Every row comes from one small tree of marks. The marks that hang from a mark follow it in brackets, in alphabetical order. Every link used is in the known rows. Which tree was each row made from?
Known rows
bukasa[dide[zanedos[topulev]] murar[novu]]: [ 1.99  2.11  1.29  0.78  1.05 -2.26 -0.16  1.48 -3.47 -1.05  0.25  3.85
 -1.47  1.33 -0.60  0.21  1.18  0.18  1.14  2.23  1.08  1.48 -0.37 -1.72
 -2.68  2.62 -2.67 -0.15  2.76  0.99  0.73  1.37]
bukasa[murar[novu]]: [ 3.63  2.20  0.31  1.35  3.03  1.06  1.40  3.83  0.27  1.71  0.60  0.00
 -1.07 -4.20 -2.21 -0.42  4.65  1.54 -0.15  2.21  4.05 -0.14 -0.99  0.13
 -0.99  3.00 -0.28  2.51  0.30  0.56  0.74  3.18]
dide[novu zanedos[murar[bukasa] topulev]]: [-3.57 -0.17 -0.74 -0.10 -0.82 -1.40 -0.12 -1.01 -0.52  1.06 -1.87  0.74
 -0.70  1.53 -1.11  2.84  0.10 -4.24  0.72 -2.11  2.19 -1.89 -1.06  1.04
 -0.66 -3.80 -0.05 -2.16 -0.01 -1.49 -1.35 -3.18]
murar[bukasa[dide] novu]: [ 1.66 -0.54 -1.16  2.65  1.10  1.93 -1.38 -0.65  4.77 -0.58  0.61 -0.71
  3.50 -1.99  2.34 -2.26 -1.33  4.31 -0.10  2.04  2.69 -2.20 -2.77 -0.99
  1.62  3.58 -0.42  0.05 -0.46 -2.36  1.44  1.26]
murar[bukasa]: [ 2.06  0.22 -1.42  0.80  1.78  1.62  1.13  2.54  5.11  2.38 -0.87 -2.52
  1.10 -3.00  1.85 -1.06  2.08 -0.61 -1.51  0.65  1.78 -1.46 -1.64 -1.22
  1.58  1.10 -0.02  0.07 -2.01 -0.47 -0.46 -1.01]
topulev[novu[murar]]: [ 2.06  0.16  0.31  0.64 -0.33  2.99  1.17  2.38  0.58  2.81  0.19  1.19
 -2.50 -4.11 -1.28 -1.14  4.21  1.98 -0.34 -2.50 -0.02 -0.47 -1.79  0.68
  0.73  0.91  1.16  1.52  0.29 -0.42  0.27  0.65]
zanedos[dide[novu[murar]] topulev]: [-0.92 -3.75  3.74 -1.50  0.70  0.99  1.12 -1.75 -0.71  1.65  0.85 -1.81
 -2.80  2.21 -1.93  0.28  3.40 -2.04  0.62 -3.30 -1.81  2.52  2.44  2.84
 -1.28 -1.22 -0.17  0.34 -0.23  0.26 -2.89  1.39]
bukasa[dide murar[novu]]: [ 3.95  0.43 -0.49  1.90  2.08  1.22 -0.65  2.82  0.92 -0.89  1.60  0.34
  0.98 -1.34 -0.46 -1.54  1.57  3.52  1.07  2.39  2.11 -0.22 -1.07 -0.99
 -0.30  3.89 -0.59  1.33  0.00  1.18  0.51  3.53]
zanedos[dide topulev[bukasa]]: [-1.88  0.68  3.35 -3.15  2.88 -3.46  1.61 -1.31  0.19  0.14  0.49 -0.80
 -2.22  1.00  1.92 -0.91 -0.08 -2.48 -2.06  2.77 -2.09 -0.66  3.43 -2.11
 -0.89  0.77  0.18  1.48  1.41  0.02 -1.56  0.41]
dide[zanedos[murar topulev[bukasa]]]: [-2.65  4.27 -0.77 -1.71  0.20 -3.92  0.18  0.58 -3.07  0.60 -1.25  2.22
 -3.44  1.04 -0.61  2.55 -0.63 -3.88 -1.13  0.85  1.65 -0.71  0.23 -1.45
 -1.07 -3.45  0.47  0.46  2.33  0.10 -0.07 -2.80]
dide[novu zanedos]: [ 2.71 -0.35  0.66  0.44 -2.93 -0.60  1.45 -1.31 -2.89 -0.08 -0.51 -1.45
  0.80  0.20 -0.43 -0.83  1.89 -2.10  1.05  0.53  0.57  3.21 -1.60  2.45
  1.56 -0.93 -2.93 -2.45 -2.00 -0.43 -2.21  0.71]
zanedos[dide murar topulev[bukasa]]: [-3.89  1.14  1.66 -3.18  3.86 -3.52  0.65 -0.12  0.04  0.13  0.93 -0.01
 -3.11  1.82  0.24  0.96 -0.58 -3.00 -1.39  0.77 -0.06 -3.33  2.77 -1.13
 -1.29 -1.21  2.08  1.76  1.67  0.11 -1.56 -1.39]
zanedos[topulev]: [ 1.57  1.44  1.01 -0.48  1.90 -2.82  0.98  2.97  1.51  1.24 -0.16  0.52
 -3.39 -0.38  1.63 -0.31  5.36 -3.75  0.87  0.00  2.80 -0.77 -1.80 -1.51
  0.08  0.19 -2.09  0.26  0.22 -0.50 -4.20  0.39]
murar[bukasa[dide[zanedos]] novu]: [ 2.23  0.26 -0.85  2.54 -0.26  1.05 -0.73 -2.00  0.53 -0.09 -0.52  0.79
  3.20 -0.54  1.83 -1.77 -2.92  3.74 -1.23  2.95  1.87  0.39 -2.40 -0.55
  0.55  2.97 -1.76 -1.81  0.53 -1.68  2.99 -0.22]
murar[bukasa[dide[zanedos[topulev]]] novu]: [-0.26  1.02  0.77  1.64  0.10 -1.53 -1.00 -1.75  0.22 -0.72 -1.22  2.94
  0.81  1.11  2.14 -0.58 -1.76  1.26 -0.40  2.50  2.00 -0.43 -2.14 -1.94
 -0.84  2.12 -2.47 -1.40  2.38 -1.97  1.50 -0.66]
novu[murar[bukasa[dide]]]: [ 1.98 -2.90 -3.19  1.37  0.56  5.67 -1.27  1.97  5.75  2.08 -0.01 -2.74
  2.25 -1.16  1.66 -0.70 -0.44  3.19 -1.20 -2.95 -0.25  1.32 -1.03 -0.63
  0.82  0.61  0.70  0.21 -2.02  0.61  1.44 -1.55]
bukasa[dide[zanedos[topulev]]]: [ 2.12  0.18  0.49 -0.42 -0.55 -3.18 -0.27  0.19 -1.61 -1.28 -0.28  2.42
 -1.41  4.06  2.61 -1.02  0.49 -2.81  1.24  1.15 -0.17  1.73 -1.31 -2.11
 -0.28  0.53 -3.83 -2.63  0.50  0.10 -2.96 -0.78]

Which tree is each row?
[-0.84 -0.77 -2.26  0.93 -1.41  1.05 -0.01 -1.12  0.19  1.44 -1.14 -1.64
  2.16  0.05 -1.19  1.86 -1.15 -1.79  0.08 -1.65  2.38 -0.79 -1.33  2.58
  0.96 -3.13  0.38 -2.30 -1.87 -0.92  0.30 -2.78] : dide[novu zanedos[murar[bukasa]]]
[-1.31 -0.86  2.21 -1.85  5.14 -2.95  1.04  1.11  0.47  1.31  1.41  0.54
 -3.56  3.12  0.18  0.36  2.55 -4.39  0.30 -0.75  2.21 -3.47  0.96  0.01
 -1.49 -0.39  0.27  0.17  1.04 -0.36 -4.32 -1.24] : zanedos[dide murar topulev]
[ 0.17 -0.32 -0.75  1.28  0.34  4.79  0.93  1.99  3.71  3.55 -1.14  0.41
  0.17 -5.51 -0.31 -0.53  2.59  3.06 -2.32 -2.69 -0.48 -1.90 -1.52 -0.06
  0.87  0.95  2.11  1.67 -0.10 -0.55  2.48 -1.27] : topulev[novu[murar[bukasa]]]
[-5.54  1.64  3.45 -3.26  2.57 -4.24  1.02 -1.06 -1.12 -0.90  0.73  3.30
 -3.36  0.24 -0.13 -0.05 -1.10 -1.05 -1.58  0.77 -2.04 -6.57  2.47 -1.57
 -0.69  0.08  3.00  2.00  3.39 -1.29 -0.32 -1.04] : zanedos[dide murar topulev[bukasa novu]]
[ 2.38 -4.06 -1.33  0.99 -2.36  4.23 -1.80 -0.59  1.58 -0.89  1.13 -2.99
  1.36  1.06 -0.62 -1.15  0.88  2.20  2.38 -3.67 -1.20  3.43 -0.98  2.54
  1.56 -0.38 -0.20 -0.73 -3.23  0.28 -1.68  1.99] : bukasa[dide[novu[murar]]]
[-2.20 -1.58 -0.52 -0.84 -3.43  1.36 -2.30 -1.74  0.75 -2.30  0.49 -1.30
 -0.61  1.06  0.16  0.61 -1.25  0.93  1.66 -2.86 -3.28  2.66  1.14  0.20
  0.41 -2.25  1.04  1.34 -0.88  0.41 -0.07  1.60] : zanedos[topulev[bukasa[dide[novu[murar]]]]]
[ 0.38 -1.82 -1.16  1.19 -2.78  4.89  1.00 -1.18  0.19  3.02 -1.81 -2.98
  1.87 -2.04 -1.80  1.10  0.32  0.10 -1.15 -3.04 -0.47  4.63 -0.04  3.23
  0.47 -2.51  0.08 -1.22 -1.74  0.21  2.49 -1.63] : dide[novu[murar[bukasa]] zanedos]
[ 1.49  2.25 -0.99  0.80  0.89  1.10 -0.84  1.64  0.52 -1.82  1.22 -0.14
  1.83 -2.69 -0.25 -1.16 -1.96  4.71 -0.62  3.64 -0.41  0.26  1.27 -1.75
 -0.18  3.32  1.31  3.16  0.72  1.27  3.29  3.43] : topulev[bukasa[dide murar[novu]]]
[-5.56 -0.82  2.54 -3.23  1.17 -2.97  0.20 -3.08 -0.90 -1.56  0.96 -0.98
 -1.35  2.38 -1.00  1.16 -1.32 -3.16  0.47 -0.40 -1.30 -2.79  3.42  0.94
 -0.38 -2.69  1.98  1.25  0.33 -0.95 -2.18  0.51] : zanedos[dide[novu] murar topulev[bukasa]]
[-2.25 -4.15  0.13 -0.43  2.12  1.72  0.61 -2.04  3.17  1.10  0.75 -3.34
  2.78  0.93 -0.64  0.20 -1.16 -0.94 -0.45 -1.80  0.35 -3.28  1.38  2.52
  0.69 -1.16  2.09 -1.06 -2.13 -0.96 -1.47 -1.20] : zanedos[dide[novu] murar[bukasa]]
[-1.85 -0.15 -0.33 -1.28 -1.72 -1.61 -1.03  0.96  0.86 -3.89  0.01 -0.68
  1.15  1.14  0.45  0.47 -0.91 -0.58  1.70  0.62 -4.17 -0.03  2.89 -2.23
 -0.21 -0.49  0.91  1.35 -1.06  2.14 -0.61  2.82] : zanedos[topulev[bukasa[dide[novu] murar]]]
[ 0.74 -0.21 -1.06  0.51 -1.78 -0.73  0.04 -0.73 -2.89  0.22  0.04 -0.72
 -0.16  1.32 -2.06  1.01  0.87 -2.61  1.67 -1.35  2.14  0.78 -1.73  3.45
  0.90 -3.06 -0.88 -2.06 -1.60 -0.70 -2.40 -0.91] : dide[novu zanedos[murar]]
[ 1.00 -4.65  2.30 -0.53  0.40  3.75  1.45 -2.15 -0.12  1.91  1.65 -3.75
 -0.04  0.30 -1.99 -1.04  2.21 -0.11  0.03 -2.96 -1.78  3.49  2.29  4.14
  0.12  0.06 -0.05  0.14 -2.38  0.52 -1.73  1.80] : zanedos[dide[novu[murar]]]
[ 0.19  1.33 -0.76 -0.81 -0.66  0.22 -0.07  2.63  1.23 -2.55  0.21  1.46
  1.61 -2.75  1.20 -2.01 -1.83  3.73 -0.97  2.29 -5.28 -2.78  1.64 -3.64
  1.15  3.03  2.27  2.02 -0.11  1.92  2.38  1.52] : topulev[bukasa[dide murar] novu]
[ 0.17 -0.89 -1.67 -0.40 -2.15  0.69 -0.69  0.61  1.38 -3.23  0.59 -2.71
  3.52 -0.60  0.32 -0.70 -2.18  1.71  0.95  0.96 -4.16  1.06  2.39 -0.90
  1.30  0.51  1.29  0.98 -2.93  2.60  0.70  2.67] : topulev[bukasa[dide[novu] murar]]
[-2.27  3.05  0.20  1.31  2.12 -1.60 -0.02  0.03 -1.11  2.64 -1.48  3.37
 -2.27 -0.60 -1.22  2.64  0.77 -1.17 -0.85  0.38  6.20 -3.27 -2.51  0.04
 -2.27 -1.04 -0.22  0.32  3.30 -2.46  1.30 -2.74] : dide[zanedos[murar[bukasa novu] topulev]]
[ 0.48 -2.55  0.45  0.19 -3.66  0.48 -1.26 -2.16 -2.88 -0.93  0.03  0.75
 -0.94  3.68 -0.49  0.90  0.44 -1.01  2.35 -3.21 -1.81  5.14 -0.48  1.63
 -0.49 -1.78 -2.41 -2.09 -0.36  0.52 -1.46  0.13] : bukasa[dide[novu[murar] zanedos[topulev]]]
[ 0.98  4.30 -0.06  0.39  1.49  0.78  1.38  2.70 -0.22  0.99 -0.21 -0.49
 -0.17 -5.82 -1.78  0.40  1.41  2.56 -1.55  3.81  1.60 -0.09  1.18 -0.92
 -0.61  2.18  1.76  4.34  1.10  1.38  3.35  3.04] : topulev[bukasa[murar[novu]]]
[-4.38  2.33  3.00 -1.62  4.06 -3.38  0.19 -1.99 -1.59 -0.02  1.38  1.81
 -3.11  0.37 -1.04  1.04 -1.21  0.33 -1.18  2.11  2.49 -4.12  1.86  0.08
 -2.09  0.30  2.18  3.02  3.66 -2.04  0.46  0.73] : zanedos[dide murar[novu] topulev[bukasa]]
[ 0.82  2.16 -0.15 -0.70 -1.98 -1.08  0.80  1.22 -2.74 -2.52 -0.78  2.80
  2.00 -1.68  0.69 -1.41 -3.58  2.76 -1.65  3.23 -6.08  0.33  2.21 -3.03
  0.49  2.18  0.63  0.29  1.03  2.45  4.14  0.03] : topulev[bukasa[dide[zanedos] murar] novu]
[-0.76  4.08  0.86 -1.63 -0.82 -4.03  1.57 -0.06 -2.71  0.25 -1.85  1.34
 -2.71 -0.26  1.47  0.55  0.22 -3.50 -1.41  2.60 -0.42  1.81  0.74 -2.39
 -0.40 -1.29 -1.61  0.18  1.74  0.42  0.09 -1.36] : dide[zanedos[topulev[bukasa]]]
[ 2.74 -2.86 -1.19  0.24 -0.87  1.50 -0.46  1.89  1.65 -2.10  0.99 -2.25
  2.83  0.61 -0.21 -1.46  1.16  0.58  2.71 -0.39 -2.03  0.94  0.35  0.15
  1.21  0.90 -0.43 -0.71 -3.41  2.20 -2.24  2.98] : bukasa[dide[novu] murar]
[ 0.16 -0.38 -0.74 -0.40 -4.86 -1.02 -0.75 -3.93 -2.13 -3.86 -0.01 -1.81
  3.70  1.83  1.39 -1.49 -4.95  1.10  0.62  1.92 -4.16  3.26  0.64  0.30
  2.37 -0.69 -1.28 -2.22 -1.92  0.13  0.78  0.71] : topulev[bukasa[dide[novu zanedos]]]
[ 0.79 -2.35 -2.14  0.44 -2.82 -0.45 -1.75 -1.93 -2.21 -2.32  0.82 -0.47
  1.85  4.20 -0.12 -0.18 -2.45 -0.71  2.67 -1.43  0.44  0.74 -1.66  2.22
  1.42 -1.97 -1.38 -3.16 -2.45 -0.62 -2.39 -0.48] : bukasa[dide[novu zanedos[murar]]]
[ 1.72  0.95 -1.16  1.76  0.60 -0.42 -1.64 -1.09 -2.60 -0.80  1.67  2.30
  0.33  1.85 -0.54 -0.24 -2.04  2.07  1.19  1.22  4.36 -0.88 -3.21  1.45
 -0.03  1.14 -1.19 -1.36  1.18 -1.82  0.31 -0.17] : bukasa[dide[zanedos[murar[novu]]]]
[-0.51  3.06 -1.86  0.80 -0.74 -1.11 -1.79 -2.40 -2.95 -2.05  0.91  1.82
  1.14  0.56 -0.29  0.18 -5.32  3.31 -0.66  2.93  1.92 -0.15 -1.21  0.41
  0.16  0.20  0.79  0.25  1.85 -1.27  3.04 -0.38] : topulev[bukasa[dide[zanedos[murar[novu]]]]]
[-1.18  4.92  1.26 -0.30  2.02 -1.90  0.89  2.71 -0.79  0.53 -0.56  1.89
 -2.63 -4.34 -1.78  1.34  2.46  0.31 -1.18  2.95  1.73 -0.92  1.18 -1.95
 -1.98  1.40  1.42  4.41  2.89  0.93  2.37  2.67] : zanedos[topulev[bukasa[murar[novu]]]]
[ 0.96 -0.06 -1.21 -0.42 -3.80  0.16  0.17 -0.74 -2.65 -3.28 -0.54 -1.68
  3.41  0.58 -0.05  0.03 -3.97  0.86  0.22  1.70 -5.18  3.84  3.08 -0.31
  0.66 -0.21 -0.29 -0.99 -1.86  3.38  2.36  1.00] : topulev[bukasa[dide[novu zanedos] murar]]
[ 2.61 -1.26 -2.24  0.94 -0.69  0.99 -0.12 -0.06  2.29  0.21 -1.09 -0.81
  3.34  0.84  3.40 -1.78 -2.67  0.78 -1.36  1.53 -0.90  1.26 -1.12 -1.73
  1.14  1.35 -1.92 -2.71 -1.52  0.20  0.85 -2.58] : murar[bukasa[dide[zanedos]]]
[ 0.50 -2.58 -1.68  1.36 -0.52  4.87 -1.02  1.05  5.11  0.70  0.09  0.79
  1.91 -2.80  1.06 -1.89 -0.56  5.00 -1.17 -2.69 -2.54 -2.13 -1.48 -1.17
  1.32  2.22  2.14  0.48 -0.82 -0.16  2.55 -1.04] : topulev[novu[murar[bukasa[dide]]]]
[ 0.29 -2.61 -1.65  1.37 -1.45  5.87 -0.14  0.64  4.14  3.00 -0.88 -4.08
  1.68 -3.53 -1.28  0.66  2.01  1.30 -0.33 -3.97  0.16  1.98 -0.74  2.81
  1.26 -1.47  1.34  0.62 -3.11 -0.09  0.85 -0.04] : dide[novu[murar[bukasa]]]
[-0.04  2.55 -0.18 -0.67  1.63 -3.41  0.38  2.40 -3.01  1.69 -0.69  2.38
 -4.35  2.09 -0.66  2.27  2.49 -5.40  0.88 -0.70  4.05 -0.80 -1.68 -0.30
 -1.60 -2.47 -1.45 -1.29  1.84 -0.37 -3.08 -2.75] : dide[zanedos[murar topulev]]
[ 0.53 -0.46  1.56 -0.04 -1.91 -0.47 -0.63 -0.29 -2.80 -0.30 -0.17  4.89
 -2.60  1.42  0.44 -0.91  0.60  0.96  0.87 -2.50 -2.81  1.23 -0.93 -1.16
 -1.24  0.68 -1.53 -1.22  2.56 -0.13  0.17 -1.08] : bukasa[dide[zanedos[topulev[novu[murar]]]]]
[-1.36 -1.50 -0.57 -0.44 -2.21 -3.09 -1.90 -1.84 -2.62 -2.90  0.49  1.80
 -0.71  5.84 -0.12  0.92 -1.14 -2.91  3.62 -1.99  0.74 -0.35 -1.45  0.98
  0.11 -2.65 -1.82 -3.25 -0.51 -0.82 -3.69 -1.21] : bukasa[dide[novu zanedos[murar topulev]]]
[-1.40 -1.16  0.36  0.38 -2.44  2.17  0.52 -0.91 -0.60  2.89 -2.61 -0.50
 -1.15 -0.47 -1.36  2.39  1.71 -2.17 -0.48 -3.52 -0.08  3.49  0.05  1.74
 -1.19 -3.01 -0.56 -1.05  0.11  0.25  1.26 -1.73] : dide[novu[murar[bukasa]] zanedos[topulev]]
[-1.02 -1.94 -0.15 -0.44  5.07  1.36  1.25  0.67  3.96  2.81  0.53 -2.33
  0.98  0.46  0.57 -0.22 -0.73 -1.04 -2.31 -0.45  1.71 -3.68  0.96  0.58
 -0.13 -0.05  1.97  0.16 -0.70 -0.33 -0.88 -3.06] : zanedos[dide murar[bukasa]]
